What can hang from each mark:
Z_297: Z_11 Z_162 Z_757
Z_772: Z_11 Z_162
Z_162: Z_683
Z_11: Z_96 Z_297 Z_683
Z_400: Z_11 Z_162 Z_757
Z_757: Z_96 Z_400 Z_683 Z_772
Z_96: Z_162 Z_757

Every row comes from one small tree of marks. Brackets hold a mark, then the marks that hang from it, in the order of their numbers. Every link used is in the known rows. Which tree was each row made from?
Known rows:
{Z_11 {Z_297 Z_162} Z_683}: [  4.4   3.0   2.2 -12.7 -27.6  21.1  31.6  10.1   9.1  20.0 -12.5 -28.9
  -4.8 -51.2 -14.6  -9.9  25.9   3.3 -10.3  22.7  11.2 -33.8  10.1  -7.8
   0.2]
{Z_297 Z_162 {Z_757 Z_96 Z_683}}: [-22.7 -15.9  46.3  -2.5 -45.0   7.4  34.9   0.1 -10.8  27.9 -27.4  -9.9
  -9.1 -43.3 -39.6   0.5  13.6 -11.2 -22.0  35.3  14.8 -11.1 -10.1   5.5
  13.9]
{Z_772 {Z_11 Z_297} {Z_162 Z_683}}: [  6.6  38.3   2.1 -32.9 -15.4   9.2  27.6 -10.1   6.9  12.2  24.1  -7.5
 -23.3 -62.0 -35.9 -28.0   2.0 -16.8 -19.6  12.6  25.3   4.4   7.2  -0.9
  -5.2]
{Z_297 Z_757}: [ -0.2  20.8  12.8 -19.2 -62.0  21.9  24.7   0.4  -4.7  26.6  -5.0 -16.0
   5.2 -41.1 -24.9 -23.3  10.2 -16.7 -20.2   5.9  25.8 -12.8  -4.1   2.6
 -21.0]
{Z_772 Z_11 Z_162}: [  0.1  29.1  16.9 -33.2 -24.5  -4.8  19.2 -18.3   3.7  16.5  13.2  -5.8
  -3.7 -59.6 -21.3 -25.3  -7.9 -22.7  -7.1   4.1  32.4  -7.8  -9.3   5.3
  12.3]
{Z_400 Z_162}: [ 17.1  34.6   5.6 -47.0 -37.4  13.6  27.9 -16.0   2.5  24.9  -0.2  -4.5
  -0.4 -45.8 -18.3 -20.7  17.8 -20.9 -24.8   0.6  13.2 -26.2   5.7  -6.7
 -12.6]
{Z_96 Z_162 {Z_757 {Z_772 Z_11}}}: [ 35.8  18.8  -2.2 -77.8 -13.1  -5.7   3.7 -27.6  -3.3  -6.8  16.5 -23.0
 -19.4 -56.4 -37.4   4.8   2.3  -7.7 -21.6   3.0  -0.7 -18.3   6.5   3.2
  -1.1]
{Z_772 {Z_11 {Z_96 Z_757}}}: [ 14.8  40.9  -5.5 -53.1 -28.1 -13.2  16.8  -8.4   3.8   7.1  -2.4 -23.8
 -13.1 -34.7 -29.5 -24.8   7.0  -2.7 -14.0  -4.7  40.2  -4.3  13.0  -1.3
  10.2]
{Z_757 {Z_96 Z_162} Z_400}: [ 17.9   3.1  21.2 -47.2 -23.1   2.6  15.2 -17.0 -27.1   8.3   4.0 -42.9
  -0.6 -41.3 -27.5  -1.5  -3.4 -18.5  -2.0  23.5  18.8 -29.7 -22.8  -2.4
 -17.0]
{Z_11 Z_297 Z_683}: [ 25.8  25.8  -7.7 -26.6 -27.8  25.6  28.5  -4.2   1.4  21.1  -6.3 -33.6
   2.2 -43.8 -17.1 -18.1  21.6 -10.2  -8.5   8.2   7.7 -31.5   6.9  -3.5
 -12.4]
{Z_772 Z_11 {Z_162 Z_683}}: [  0.7  32.7  -0.4 -37.1 -34.8  -2.8  35.3 -16.9  -1.1  19.8  19.1  -1.5
 -26.5 -48.1 -26.2 -24.6  -1.6 -18.2 -20.3   7.6  32.4   4.4  -1.4  -1.4
   2.6]
{Z_400 {Z_11 Z_96 Z_297 Z_683} Z_162}: [ 26.0  50.4   5.6 -29.5 -26.2  19.4  37.8 -19.7  17.1  14.7  13.3 -43.3
  -0.2 -40.0  -1.2 -20.2  31.0 -19.4 -11.1 -24.2  22.6 -17.6  26.1 -13.8
  -3.1]
{Z_11 {Z_96 Z_162} Z_683}: [ 29.5  23.9 -13.5 -47.3 -24.9   2.4  30.0 -10.7  -0.6  30.3  -5.2 -58.1
 -11.8 -27.2  17.5  -8.6  22.5 -19.9   2.5   5.0  19.2 -23.6  -3.2 -13.6
  -3.5]
{Z_11 {Z_96 {Z_757 Z_683}} {Z_297 Z_162}}: [ 17.3  17.0  21.7 -43.9  -3.1   4.5  16.5   5.4   9.3  11.5 -24.6 -41.9
  -3.4 -39.2 -50.3  -8.9  15.8  10.5  -9.5  21.0  17.0 -16.5  33.7  -2.5
  16.8]
{Z_162 Z_683}: [ 11.6  29.4 -18.0 -48.8 -52.9  17.1  43.8  -9.9  -7.4  26.6   3.8 -18.1
 -23.4 -19.6 -29.1 -26.1  11.4  -5.4 -22.8   8.0  16.6 -14.3  16.4  -8.7
 -25.3]
{Z_96 {Z_162 Z_683} {Z_757 {Z_400 Z_11}}}: [ 41.2  24.7  15.1 -82.4 -29.6  16.7  35.2 -24.0 -13.8  -8.3  26.2 -57.6
 -18.5 -17.4 -49.0  -5.4  -1.5  10.6 -15.5 -13.9  21.9  -6.5  22.7 -14.5
 -31.8]
{Z_11 {Z_96 Z_757} {Z_297 Z_162} Z_683}: [ 20.1  17.7  -5.2 -26.8 -15.6   7.3  22.9  17.1   5.2  15.5 -25.5 -41.5
  -8.2 -41.7 -23.1  -7.5  25.6  13.0  -5.4  14.2  26.0 -16.7  22.7  -5.3
  10.4]
{Z_772 {Z_11 Z_96 Z_297} {Z_162 Z_683}}: [  4.8  49.8  -6.3 -27.5 -17.6  -4.0  27.3  -5.6   8.5  17.4  25.9 -20.8
 -23.4 -53.9 -23.6 -32.4   4.3 -17.5 -11.9   8.5  41.6   9.8  11.4   0.2
   1.5]
{Z_96 {Z_162 Z_683} {Z_757 Z_400 {Z_772 Z_11}}}: [ 37.7  17.1  -6.1 -72.8 -31.7 -14.4  22.5 -24.8 -21.7  -9.8  31.4 -31.1
 -27.7 -40.0 -50.2  11.6   0.0  -1.8 -27.6   9.0  10.6 -20.4   2.2  -2.7
 -18.9]
{Z_96 {Z_162 Z_683} Z_757}: [ 41.2  25.8 -11.0 -88.0 -20.3  19.1  25.3 -11.8  -8.8  13.5  -1.5 -32.5
 -36.5 -29.6 -38.4  -9.1  11.8   3.1 -24.8   8.0   6.1  -1.0  19.9 -12.4
 -23.5]
{Z_772 Z_162}: [ 12.7  29.2  14.6 -37.8 -28.5   8.8  17.7 -12.5  -6.0  28.1  -1.0 -16.4
   5.6 -50.6 -28.0 -21.7  -8.1 -19.5  -3.0   4.9  24.5 -13.6  -4.3   7.6
  -0.8]
{Z_400 {Z_11 Z_96 Z_297} {Z_162 Z_683} Z_757}: [ 27.9  64.5 -15.5 -39.2 -34.9  45.2  44.6 -17.7  11.7   7.4  28.9 -35.7
 -14.4 -19.7 -22.4 -36.9  13.5  -4.2 -24.8 -16.3  34.7   9.9  45.6 -23.0
 -33.5]
{Z_96 Z_162 {Z_757 Z_772}}: [ 47.2  19.1  -4.1 -83.0 -17.3   7.8   3.7 -22.3 -12.2   5.1   2.5 -32.8
  -9.6 -47.0 -43.1   5.3   0.6  -5.5 -15.6   3.7  -8.5 -23.9  10.7   4.8
 -14.9]
{Z_400 {Z_11 {Z_297 {Z_162 Z_683}}} {Z_757 Z_96}}: [ -5.9  11.4   1.9 -18.1 -35.3  48.3  41.1  -4.5  -3.5  -2.1  11.2 -26.6
 -28.8 -25.5 -44.8 -24.4   1.1  18.9 -21.3  15.9  26.8  11.7  34.9 -11.1
 -21.6]
{Z_772 {Z_11 {Z_96 {Z_757 Z_400}}} {Z_162 Z_683}}: [ 17.7  42.4   4.4 -39.7 -29.6 -26.9  29.8 -10.2 -19.5   9.0  16.6 -26.6
 -12.9 -34.8 -44.1 -13.3  -8.1  -4.1  -9.9   1.9  58.7   7.4   0.4   1.2
   4.1]
{Z_96 Z_162 {Z_757 Z_400 Z_683 {Z_772 Z_11}}}: [ 44.4   7.4  28.1 -71.6 -10.8 -20.2  11.2 -37.5 -13.4 -11.2  17.6 -40.8
  -4.0 -45.7 -56.3  22.6  -4.0 -10.6 -14.3  11.0  -0.8 -39.3  -6.3   2.3
   6.4]
{Z_297 Z_11 Z_162 Z_757}: [-28.6 -12.9  26.7  17.3 -77.8  24.8  26.5  22.6  -3.7  14.1 -18.2 -22.9
  -3.7 -37.2 -23.5 -15.8   6.5 -13.8 -32.6  10.4  49.2  -8.1  -0.1   7.7
  -0.4]
{Z_772 {Z_11 Z_683}}: [  7.1  19.3  -7.5 -27.1 -41.7  -1.1  36.7 -14.6   3.7  19.1   1.7 -20.4
 -14.7 -38.3  -1.8 -17.0  20.0 -15.1 -13.8   2.4  23.5 -26.9  -6.6  -7.7
   6.7]

Write each row's tree:
[  1.1   4.7  36.8   0.9 -66.0  25.6  31.2  -2.8  -9.8  17.9 -17.9 -33.1
   4.0 -23.2 -37.1 -13.0   2.9 -31.0 -30.0   1.9  31.8 -12.0  -1.5  10.6
   3.7] -> {Z_297 Z_11 {Z_757 Z_683}}
[ 12.3  31.4   9.7 -30.0 -14.8  -1.1   4.6 -21.0   4.2   2.4  29.1  -8.3
   2.1 -80.8 -40.3 -11.7  -7.6 -24.0 -12.0   8.6   9.4 -18.8  -1.5  19.0
   5.8] -> {Z_757 {Z_772 {Z_11 Z_297} Z_162}}
[-20.5  -7.6  54.8   9.5 -34.5   0.8  28.1   8.1   8.7   0.3  11.0 -26.7
   9.0 -61.4 -42.7  -2.7  12.9  -7.5 -22.2  30.9  31.9 -28.9  -8.3  -0.9
   4.4] -> {Z_772 {Z_11 {Z_297 Z_162 {Z_757 Z_400 Z_683}}}}
[ 21.0   1.7  29.1  -6.1 -23.7  23.2  19.9   1.3 -25.6  11.6  -1.5 -48.5
   3.5 -59.0 -22.1   7.7  16.9 -24.7  -8.6  27.7  19.2 -20.8 -32.7   1.4
 -23.0] -> {Z_11 {Z_297 {Z_757 {Z_96 Z_162} Z_400}} Z_683}
[ 34.6  30.9  -5.7 -47.8 -45.5 -19.8  13.0 -12.8 -28.3   7.5   6.3 -43.4
  16.8 -25.3 -50.1   2.2  -8.3   1.0  -4.2  -0.2  29.6 -34.9   7.5  11.8
 -11.3] -> {Z_11 {Z_96 {Z_757 Z_400 Z_772}}}
[ 31.2  36.1   7.0 -33.5 -12.9  22.0  19.3 -36.0   9.0  -2.6  20.1  -5.4
   1.5 -56.7 -40.7  -4.1   8.6 -20.0 -30.4  11.7  -2.4 -26.8  15.2  -1.6
  -2.5] -> {Z_400 Z_162 {Z_757 Z_683 {Z_772 {Z_11 Z_297}}}}
[-16.5   3.4  24.5  -1.7 -44.2  30.3  19.1  23.5  11.0  17.2  -5.6 -18.5
   4.1 -63.3 -32.5 -18.4  18.9  -2.8 -23.5  25.0  23.0 -15.5   7.4  -1.4
 -15.0] -> {Z_11 {Z_297 Z_162 Z_757}}
[ 28.5  34.7   3.1 -40.4 -48.5  15.2  33.8 -41.0  -5.3   7.5  18.8 -53.8
   6.8  -2.1 -32.3 -10.9 -12.4  -7.5  -3.4 -16.7  17.5 -17.3  31.4   0.9
  -2.3] -> {Z_400 {Z_11 Z_96} {Z_757 Z_683 Z_772}}
[-22.6   3.0   5.7 -11.1 -72.4  18.4  48.1  15.7  -2.1  31.1  -5.1  -9.6
 -25.0 -34.7 -26.3 -14.7  21.0   3.2 -35.7  22.7  27.2  -3.7   7.7  -7.1
 -19.3] -> {Z_297 {Z_162 Z_683} Z_757}
[ 38.9  30.4   2.3 -35.4  -4.2  -5.7   8.8 -20.0  -8.2   0.5   7.8 -12.0
  -4.8 -78.6 -44.5   2.8   2.1 -11.5 -11.5   3.0   7.3 -12.9   0.6  17.8
  18.1] -> {Z_96 {Z_757 {Z_772 {Z_11 Z_297 Z_683} Z_162}}}
[ 25.2  44.9 -23.6 -43.0 -48.6  39.0  45.2 -16.7  -7.7  25.2   3.5  -3.6
 -18.1 -21.1 -23.1 -24.7  13.3  -6.7 -34.8   6.9  21.8  -3.5  17.2 -18.9
 -33.4] -> {Z_400 {Z_162 Z_683} Z_757}
[ 11.7  14.6  10.7 -44.2 -38.3 -15.2  28.4 -36.6   0.7   9.4  14.9 -13.9
  -7.5 -40.9 -37.3  -2.8   3.2 -20.0 -19.7   8.6  -3.0 -36.6   2.7   8.2
  14.2] -> {Z_757 Z_683 {Z_772 Z_11}}
[ 29.8  18.6  12.3 -61.9 -24.2 -14.2  19.0 -36.5  -5.9  -0.7   1.0 -12.5
  -9.5 -41.8 -59.0   4.2   1.0  -6.5 -23.3   2.9  -3.1 -25.2  12.0  11.0
  18.6] -> {Z_96 {Z_757 Z_683 {Z_772 Z_11}}}
[ 29.5  -0.4  17.4 -39.7 -38.3  -1.5  30.9 -40.6 -32.9  -2.5  26.2 -58.6
  -2.6 -34.8 -22.9  19.8  -1.0 -17.5   1.1  -6.1   2.2 -37.1 -14.6   4.4
  -9.3] -> {Z_757 {Z_96 Z_162} {Z_400 {Z_11 Z_683}} Z_772}
[ 29.2  -0.5  19.4 -62.5 -14.9  -0.7  17.3 -40.1 -20.3  14.6  -0.4 -32.1
 -15.8 -42.5 -39.5  15.8   0.5 -25.7 -10.8  23.3 -23.7 -29.6  -8.4   8.6
   4.5] -> {Z_757 {Z_96 Z_162} Z_683 Z_772}
[ -3.2   9.3  -8.1 -12.9 -30.5  21.4  12.2  -3.5   9.2  -7.8  18.3 -13.6
  -5.7 -57.4 -33.7 -11.5  -1.1   7.5 -23.0  24.5  16.7 -24.6  16.8   0.0
  -5.5] -> {Z_400 {Z_757 {Z_772 {Z_11 {Z_297 Z_162}}}}}
[ 47.3  21.0   4.9 -83.5 -38.3   6.4  29.1 -34.5 -23.9 -13.7  37.2 -56.1
 -17.1 -24.0 -57.3  10.9  -7.5   7.1 -18.0 -15.6   5.2 -18.1  23.9  -3.0
 -30.5] -> {Z_96 {Z_162 Z_683} {Z_757 {Z_400 Z_11} Z_772}}
[-19.0   0.9   4.2  -5.0 -61.1   3.7  26.9  16.5   0.8  14.6 -16.0 -40.4
  -6.9 -21.3 -10.6 -19.8   4.0 -10.3 -15.9   5.3  55.5 -15.9  15.3   1.0
  12.4] -> {Z_297 {Z_11 Z_96} Z_162}
[ 20.2  30.6   7.4 -59.3 -44.6   1.1  43.9 -20.2  -7.7   6.4  39.2 -73.6
 -17.0  -8.2 -15.7 -16.3   1.1  -8.2  -3.3 -13.1  37.7 -13.2  17.7 -20.2
 -28.6] -> {Z_757 {Z_400 {Z_11 {Z_96 {Z_162 Z_683}}}}}
[  2.0  15.6  55.7 -16.2 -29.6  32.9  29.4 -22.0  -2.2   5.2   1.3 -33.9
   0.4 -44.7 -54.5 -16.7   6.2 -20.0 -17.4   1.4   9.9   1.2  10.2   8.7
  -3.2] -> {Z_400 {Z_11 {Z_297 {Z_757 Z_96 Z_683}}}}
[-12.1  16.8  11.2  -4.9 -54.7 -10.8  33.1 -21.0 -28.6  19.2  20.2  15.8
 -27.8 -64.3 -42.8  -1.5  -4.3 -28.0 -33.9  18.2  23.3  14.3 -22.6  21.5
   3.3] -> {Z_297 {Z_757 Z_96 {Z_772 Z_11 {Z_162 Z_683}}}}
[ -4.9   7.2  20.7 -24.9 -45.7  20.1  44.9   0.6   3.2  -4.4  31.7 -45.9
  -8.5 -30.4 -45.2 -17.2   4.1  15.6 -16.3   4.5  29.8 -21.6  30.7 -13.5
 -25.0] -> {Z_757 {Z_400 {Z_11 {Z_297 {Z_162 Z_683}}}}}
[ -8.4 -14.1   4.6   5.8 -63.9  15.2  38.6   8.4  -7.1  15.5 -24.3 -35.4
 -11.0 -25.6  -5.1  -7.2  14.1  -8.3 -20.0   8.0  35.3 -27.9   1.9  -2.0
  13.8] -> {Z_297 {Z_11 Z_683} Z_162}
[ 19.2  28.7 -11.2 -43.5 -47.8   0.4  32.1 -23.3 -20.1  28.3  17.7  -9.1
 -15.0 -42.7 -40.5  -5.7  -9.6 -15.2 -17.4   7.6   6.4 -13.7   5.0  11.9
 -10.8] -> {Z_757 {Z_772 {Z_162 Z_683}}}
[ -1.8   9.0   9.1 -12.7 -64.7   7.5  21.5 -12.7 -28.8  22.1  -4.1  -5.2
  -1.6 -50.8 -41.3  -1.1   2.8 -23.4 -25.6  16.5   8.1 -14.3 -14.8  18.6
 -12.9] -> {Z_297 {Z_757 Z_96 Z_772}}
[ 21.4  19.3   7.3 -60.1 -17.2 -23.7  20.0 -36.5   6.0   9.0  22.2 -44.0
 -17.1 -39.3 -13.8   4.5   7.5 -28.4  -8.9   8.4   1.9 -28.4   2.6  -0.1
  17.8] -> {Z_757 Z_683 {Z_772 {Z_11 {Z_96 Z_162}}}}
[ 35.7  64.3  -1.4 -65.4 -20.3  22.4  37.5 -15.9   9.8   2.7  16.6 -31.4
 -23.5 -31.0 -44.6 -27.1  23.7   2.6 -29.8 -23.0  24.4  12.2  50.9 -13.4
 -19.6] -> {Z_400 {Z_11 {Z_96 Z_757} Z_297} {Z_162 Z_683}}
[ 10.7  37.6 -13.8 -18.3 -24.3  -3.1  29.6  -2.0  13.3  15.8   6.1 -36.8
 -10.4 -44.2   1.8 -23.1  24.8 -16.6  -5.9   3.5  30.9 -19.1   5.0  -7.1
   7.0] -> {Z_772 {Z_11 Z_96 Z_297 Z_683}}
[ 43.5  16.9  36.4 -50.8 -19.2 -14.8  12.5 -33.2 -32.9   8.0   1.9 -30.2
  22.7 -44.7 -75.5  18.6 -22.0 -10.2  -2.0   8.7   7.8 -32.1  -6.7  22.0
  10.3] -> {Z_96 {Z_757 Z_400 Z_683 {Z_772 Z_162}}}
[ 14.2  29.5   9.8 -14.8  -9.2   6.0  21.4 -12.0   8.4  13.8   8.8 -17.4
  -3.1 -72.4 -14.3 -17.4   8.8 -23.3  -4.1   8.0  24.0 -14.1  -9.7   4.1
  13.5] -> {Z_772 {Z_11 Z_297 Z_683} Z_162}
[-15.7  -9.6  21.9  19.1 -39.4  23.9  30.9  18.2  -8.7  25.0 -22.6 -15.7
  -8.1 -61.3 -22.5  -2.6  28.5  -7.1 -19.6  33.6  18.9 -11.2 -11.7   3.5
   1.2] -> {Z_11 {Z_297 Z_162 {Z_757 Z_96}} Z_683}
[ 11.8  21.9  33.6 -19.1 -32.7  29.8  23.8  -3.5   6.5  21.8  -7.3 -29.3
   9.4 -49.6 -45.0 -18.1  14.4 -18.9 -20.5  17.6   6.7 -17.5   5.7   3.4
 -10.8] -> {Z_11 {Z_297 {Z_757 Z_683}}}
[ 35.2  29.2 -10.4 -61.2 -10.1 -12.6  20.6 -13.0   2.4  10.4  -5.0 -46.1
 -25.9 -38.7   0.3  -4.9  23.6  -9.4  -7.1  -1.1  26.3  -7.5   1.1 -13.3
  13.9] -> {Z_772 {Z_11 {Z_96 Z_162 Z_757} Z_683}}
[ 30.7  23.5   6.9 -35.2 -30.4  18.1  27.6 -42.9 -24.4  15.7  -7.7  -2.6
  -1.1 -34.1 -43.8   7.5   1.6 -21.6 -24.8  17.9  -6.5 -22.0  -1.4   4.8
  -0.6] -> {Z_400 Z_162 {Z_757 Z_96 Z_683 Z_772}}
[ 48.5  22.2  27.6 -59.6 -28.9  -9.7  23.5 -36.8 -24.4   6.3  -0.3 -17.8
  16.1 -40.3 -66.3  20.7   3.0 -10.0 -23.3   3.0  -2.5 -44.9   4.9   6.8
  -1.7] -> {Z_96 {Z_757 {Z_400 Z_162} Z_683 Z_772}}
[ -6.9  -2.4  42.6   5.5 -61.1  20.4  28.9  -7.8 -24.2  15.8 -28.6 -23.9
  -5.3 -28.8 -43.5  -8.3   0.7 -35.2 -31.0  12.2  31.7  -1.0 -14.6  17.7
  10.9] -> {Z_297 Z_11 {Z_757 Z_96 Z_683}}
[ 23.8  33.1  11.1 -37.6 -44.7  20.0  47.4 -31.6   6.1  16.4   8.1 -25.9
  -4.2 -32.9  -2.8 -14.6  25.4 -17.3 -17.0 -26.9  12.8 -22.7  13.4 -13.7
  -4.3] -> {Z_400 {Z_11 Z_683} Z_162}
